Every row comes from one small tree of marks. The marks that hang from a mark follow it in brackets, in the order of their numbers. Every link used is in the known rows. Which tree was each row made from?
Known rows:
K83[K965[K694]]: [  7.3  28.0 -11.1 -12.0  -6.3  -1.7  -6.6 -10.9  18.2  -2.7 -11.8   3.1
  14.1  11.5  36.7  24.4   8.7  12.7 -13.6 -17.2   5.1  15.4  16.2 -62.4]
K694[K235 K721[K223] K965[K83] K980]: [  4.4  13.6  19.0   0.4  -4.6  19.3 -16.5  15.1  30.9  -0.3 -31.4   5.6
  -3.2  -7.5   7.9  21.2  39.9  23.4  -4.0  -1.3  32.8  -0.6  14.3   4.1]
K223[K980[K694]]: [ -0.4  12.6   5.5 -24.6   9.2   6.7  14.1  -2.2  39.0  -5.6 -15.6   2.3
   7.5  -5.6  14.4  21.0  20.9  12.7 -20.2  -3.6  20.1  12.4   2.5  -3.0]
K980[K223 K694[K235 K965]]: [ -6.7  36.4  19.4 -22.4 -12.8   3.2  -2.5  -0.5  19.1   1.9 -35.0   9.4
  19.4  -7.3  30.5  32.9  25.4  37.6 -14.3  15.7  23.9  19.8  -3.4  -0.4]
K391[K83[K965[K694[K980]]]]: [ 14.1  12.6 -17.0  -9.1  -1.1  -2.1   3.6   3.4  12.1 -23.0 -10.7  13.0
  21.9   5.7  28.4  23.9  23.5  14.6 -10.2 -24.1  -3.7   4.9  11.7 -63.9]
K721[K223 K694]: [  7.0  32.0  11.2  -9.9   1.5   3.7   7.3  -1.4  53.7 -14.2 -10.2  14.0
 -12.2 -18.1  15.0   9.9  29.1   8.9 -23.8 -29.4  33.0  14.2   4.3 -12.0]
K223[K721 K980[K694[K965[K83]]]]: [ -0.9  14.4   8.3 -43.8   6.9   0.9   9.6   6.5  34.6 -17.7 -26.5   5.6
  21.6  -5.0   4.4  29.9  40.5  30.2 -18.8   4.6  20.7  29.8  13.1   2.8]
K391[K83]: [ 10.4   9.2  -7.8 -14.2   6.2   7.0  16.6  -4.3  16.6 -14.5   0.5   7.6
  23.7   0.5  29.2  14.9  11.8   9.1 -11.1 -33.8 -10.0  17.0  16.3 -50.6]
K223[K721 K980[K694[K235 K965[K83[K391]]]]]: [ -1.2  14.0  14.8 -44.0   3.5   4.9   6.7  17.3  34.6 -19.6 -36.1  -0.9
  24.0  -3.2   5.2  31.5  55.4  34.6 -16.8   9.5  14.2  31.0   5.0   8.3]
K694[K721[K223] K965 K980]: [  7.7  13.4   6.3   7.9  -1.5  11.8  -6.8   4.5  40.7  11.1 -17.1  21.4
  -4.0 -13.5  13.0  11.3  25.1  17.1 -14.3  -3.1  30.6  11.6  32.0  -1.1]
K223[K721[K694[K965]]]: [  7.3  35.6   9.5 -24.8   8.2   7.7  -8.8  -4.5  37.3  -8.9 -13.3  11.1
  10.5 -11.9  19.3  24.3  15.0  26.5 -31.5  -8.3  20.6  34.7  27.3 -21.7]
K694[K235 K721 K965 K980[K223]]: [ -7.5  13.8  18.8   5.4  -9.9  14.3 -31.0   5.8  21.2  15.6 -34.2   8.1
   3.3 -10.2  20.2  20.2  30.5  29.2 -14.7  27.4  26.9  -6.7  17.6   8.8]
K223[K721 K980]: [-10.7  -5.8   8.1 -28.8   1.5   3.1  -2.9  -7.0  38.8  -1.3 -15.2   1.2
  10.8  -6.0   9.3   9.4  39.6  12.1 -24.6   4.9   8.1  15.4  20.5   1.0]
K391[K83[K965]]: [ 10.9   1.5 -12.5 -17.9   1.3  -3.7  17.5  -2.0   3.5 -21.0  -7.7   5.4
  27.5   5.6  30.4  22.5  25.0  12.9  -8.0 -38.1 -11.7  20.6  16.3 -70.0]
K102[K83[K391 K965[K694]]]: [ 17.8  -5.1  -9.2 -11.9  -4.7   5.5  10.8  12.9   1.3 -21.6   2.5  -7.2
  21.4  14.5  32.9  13.2  26.9  10.6 -17.0 -30.8 -18.2  33.1  25.5 -76.6]
K980[K223[K721]]: [-18.1  -1.1   5.2 -20.0 -15.7  -5.4  -5.1  -7.7  21.2  -2.1 -17.0   8.5
  16.5  -5.6  24.9   5.6  39.7  15.0 -22.6   8.1   4.2  16.9  18.1  -7.6]
K102[K83]: [  9.5 -11.6   7.2  -8.8   0.8  19.0   8.2  -6.4   4.0  -4.6  13.5  -9.6
   8.5   1.3  28.8   5.6   3.5   3.3 -22.7 -29.2  -5.8  23.3  31.8 -51.9]
K223[K980]: [ -2.1   5.3   4.3 -17.8   5.5   9.3   8.8 -11.5  35.0   8.4  -9.2  -1.6
   8.2  -3.1  13.7  13.2  20.4   8.9 -11.9  -6.1   5.3   8.5  12.7 -15.3]
K83[K391 K965[K694[K235 K721[K223] K980]]]: [  6.2  11.5  -7.0   1.0 -12.4  -1.5 -10.5  25.1  32.7 -18.0 -29.2   5.8
   6.3   8.1  26.5  16.4  53.1  12.5 -13.5  -4.5   7.9  11.0   5.8 -31.8]
K965[K694[K235 K980]]: [  3.4  34.9   8.4   5.8  -7.0  23.0 -29.6  -4.1  37.3   7.0 -16.0   5.3
  -2.5   0.8  29.2  18.4   2.4  13.2 -20.8  11.0  16.3 -16.4   3.9 -16.0]
K980[K223[K721] K694[K235 K965[K83]]]: [-11.4  24.1  18.7 -37.9 -14.7  -2.7  -3.8  10.4  14.8 -19.4 -41.2   6.2
  26.9  -3.9  20.8  34.3  47.6  42.3 -15.2  17.1  23.8  26.2  -0.9   5.7]
K694[K235 K721]: [ -6.0  10.9  12.7  -4.3  -0.8  18.3 -22.7  -2.8  30.5   3.6 -13.2  -9.3
  -1.0   1.9  33.8  12.3   9.1   3.0 -24.9  -5.8  22.6   3.7  13.9 -11.7]

Write each row's tree:
[ 14.8  34.6 -16.8 -19.7   1.0   9.0  16.2  15.1  30.8 -23.7  -1.6   0.1
  27.3  18.0  26.7  21.9  13.4  12.6  -1.3 -27.3  -9.8  24.7   5.3 -54.4] => K965[K83[K391] K694]
[ 18.0  39.8  -1.2 -29.1   9.4  10.2  29.8  11.6  20.6 -16.0 -12.9   5.9
  28.9   3.4  24.7  38.7   7.7  30.7  -7.1 -23.8   7.4  48.8   9.9 -36.4] => K980[K694[K965[K83[K391]]]]
[  6.4  24.4  12.2 -16.7  -5.6  11.5   1.7  20.4  31.7  -7.7 -26.8  -0.3
  16.5   1.8  17.7  19.8  45.4  24.0   2.2 -18.5  14.7  29.8  10.9 -15.1] => K694[K235 K721[K223] K965[K83[K391]]]
[ 10.0  39.2  22.1 -26.4   2.8   6.6   9.2  19.5  50.2 -17.7 -34.3   5.2
   3.0 -14.4  -4.7  25.8  62.0  32.2  -1.1 -16.5  27.2  17.2  -9.2   0.3] => K721[K223[K980] K694[K235 K965[K83[K391]]]]
[  6.8  38.8  25.9 -25.1   2.7   7.6   0.3   9.5  50.3 -12.2 -34.5   5.1
  -3.2 -16.8  -4.4  25.8  54.0  31.4  -3.4 -14.3  37.0   7.2  -7.6   3.0] => K721[K223[K980] K694[K235 K965[K83]]]
[ 11.4  13.7  -8.8  -8.4  -4.6   1.5  -7.0   4.4  10.7 -22.1 -18.1   8.4
  19.2   6.1  29.0  25.9  27.8  18.0 -10.8 -17.5  -1.5  -1.9   5.4 -56.9] => K391[K83[K965[K694[K235 K980]]]]
[ -1.9  16.7  -1.0 -13.0 -14.8   8.0 -11.7  27.9  26.6 -26.2 -28.2   2.0
  19.0   8.6  15.2  19.7  51.3  23.2  -7.7  12.4   0.4  -3.4  -4.4 -13.6] => K965[K83[K391] K694[K235 K980[K223[K721]]]]
[  9.8  37.5  -4.4 -19.0  -4.1  15.5   1.0  16.7  29.8 -20.8 -13.2  -7.6
  22.9  17.9  27.7  25.0  19.7  15.6  -1.2 -17.7  -6.9  13.8  -4.4 -43.5] => K965[K83[K391] K694[K235]]
[  6.8  32.0  -8.7 -15.1  -2.8  12.9  -6.5  25.8  35.6 -27.0 -13.1  -7.4
  18.7  18.6  29.2  21.1  22.8  10.0  -7.0 -14.7   6.6  10.1  -0.1 -35.9] => K965[K83[K391] K694[K235 K721]]
[  0.2   8.9   9.5  -3.6  -6.9  12.7 -10.4  27.5  15.5  -5.4 -35.1   1.1
  16.7  -0.4  13.6  25.5  48.4  32.5  -0.6  13.1  13.8   6.1  10.8  -4.5] => K694[K235 K721 K965[K83[K391]] K980[K223]]
[ 16.3  24.6  14.9  -7.7   2.1  28.4   1.0  12.9  10.6   3.8 -26.5  -3.2
  19.5   1.2  12.4  34.4  24.1  34.6   3.6  -4.3  -4.9  18.1  12.1 -26.7] => K694[K235 K965[K83[K391]] K980]
[ -5.8  19.0  15.3 -13.4  -4.2   7.6  -6.4   8.1  44.4 -15.9 -23.7   4.4
  -5.7  -7.5  29.3  16.6  26.4   7.5 -29.7  -6.6  43.8  10.9  -2.0  13.0] => K980[K694[K235 K721[K223]]]
[ -4.0  -0.5  15.5  10.9   0.9  24.6 -30.1   4.3  31.0   3.6 -19.6  -3.6
 -11.1  -6.1  23.8  11.7  16.2   3.6 -28.0   9.0  28.0 -14.1  14.8   3.0] => K694[K235 K721 K980]
[  1.3   7.8  -2.9  -2.2  -1.3   5.5  -2.2  13.0  14.4  -3.2 -20.4  12.1
  14.6  -3.6  11.4  21.9  30.0  26.4  -4.2   3.9  21.5   6.6  25.2 -14.6] => K694[K721 K965[K83] K980[K223]]
[  8.3  45.5  19.4 -21.6   1.4  17.6  -0.9  -5.6  24.8   3.5 -24.1   3.2
  14.8  -4.7  32.4  38.1  -0.5  30.9 -18.0  -2.7  22.7  29.2   4.5 -15.4] => K980[K694[K235 K965]]
[ 10.4  29.2  23.3   1.5  -1.1  30.1 -19.3  -8.7  18.1  25.2 -26.1   3.6
   5.4  -8.4  20.6  29.3   5.7  31.8  -9.9  10.1  10.5   5.1  19.3 -14.1] => K694[K235 K965 K980]
[  7.9  15.7 -12.1 -13.4  -3.3  -2.2  -7.5   6.5  15.8 -26.6 -15.3   5.6
  21.9  10.1  35.3  23.1  27.1  13.3 -13.1 -24.7   4.6   5.1   7.9 -59.1] => K391[K83[K965[K694[K235 K721]]]]
[ -4.6  16.2   0.0 -11.3 -12.9  -5.4 -21.9   2.2  36.0  -8.1 -29.2   2.7
   0.9   6.2  25.3  17.9  42.7  11.5 -14.3  -2.7  26.7  -3.4   3.7 -25.7] => K83[K965[K694[K235 K721[K223[K980]]]]]
[ 14.7  -4.2  -0.7 -12.1  -7.6   9.6   2.2  14.0  -0.1 -19.5  -4.7 -12.5
  19.4  14.8  34.0  15.1  30.6  12.4 -16.6 -24.4 -16.1  27.0  18.8 -69.4] => K102[K83[K391 K965[K694[K235]]]]
[  5.5   6.4   1.0 -16.7  -6.6   4.8  11.6  17.9  11.1  -9.1 -25.2  12.9
  28.8  -4.4   6.6  24.4  49.2  37.9   0.3   6.8  -6.4  27.6  24.0 -17.6] => K694[K965[K83[K391]] K980[K223[K721]]]
[  8.2  30.4  19.5   0.8  10.2  23.7 -19.3   1.5  36.4  -7.0 -19.7   1.0
 -13.7 -14.8  16.9  24.1  10.1  14.7 -29.5  -4.4  31.2  -6.4   1.8  -8.7] => K721[K694[K235 K980]]
[-11.2  -9.2   5.9  -3.0 -10.5   4.1  -9.6  -1.8  22.4   0.3 -18.8  12.3
   4.4 -11.8  15.7   6.9  37.9  14.8 -24.5  17.6   8.9  -1.1  19.7   1.4] => K694[K980[K223[K721]]]
[ -1.6  22.2  21.5 -22.0  -6.9   3.8   7.6  -1.2  48.2   2.1 -30.0  10.8
   0.1 -13.0   9.5  17.1  45.9  20.9  -9.7  -2.5  28.2  12.3  -2.4  13.8] => K721[K223[K980[K694[K235 K965]]]]
[  6.3  19.6 -15.7  -8.1  -7.5   5.2   8.5  24.5  25.6 -24.8 -12.8   8.2
  21.7  10.2  17.1  18.1  34.9  18.0  -0.5  -3.8  -5.2   3.2   1.0 -32.9] => K965[K83[K391] K694[K980[K223]]]
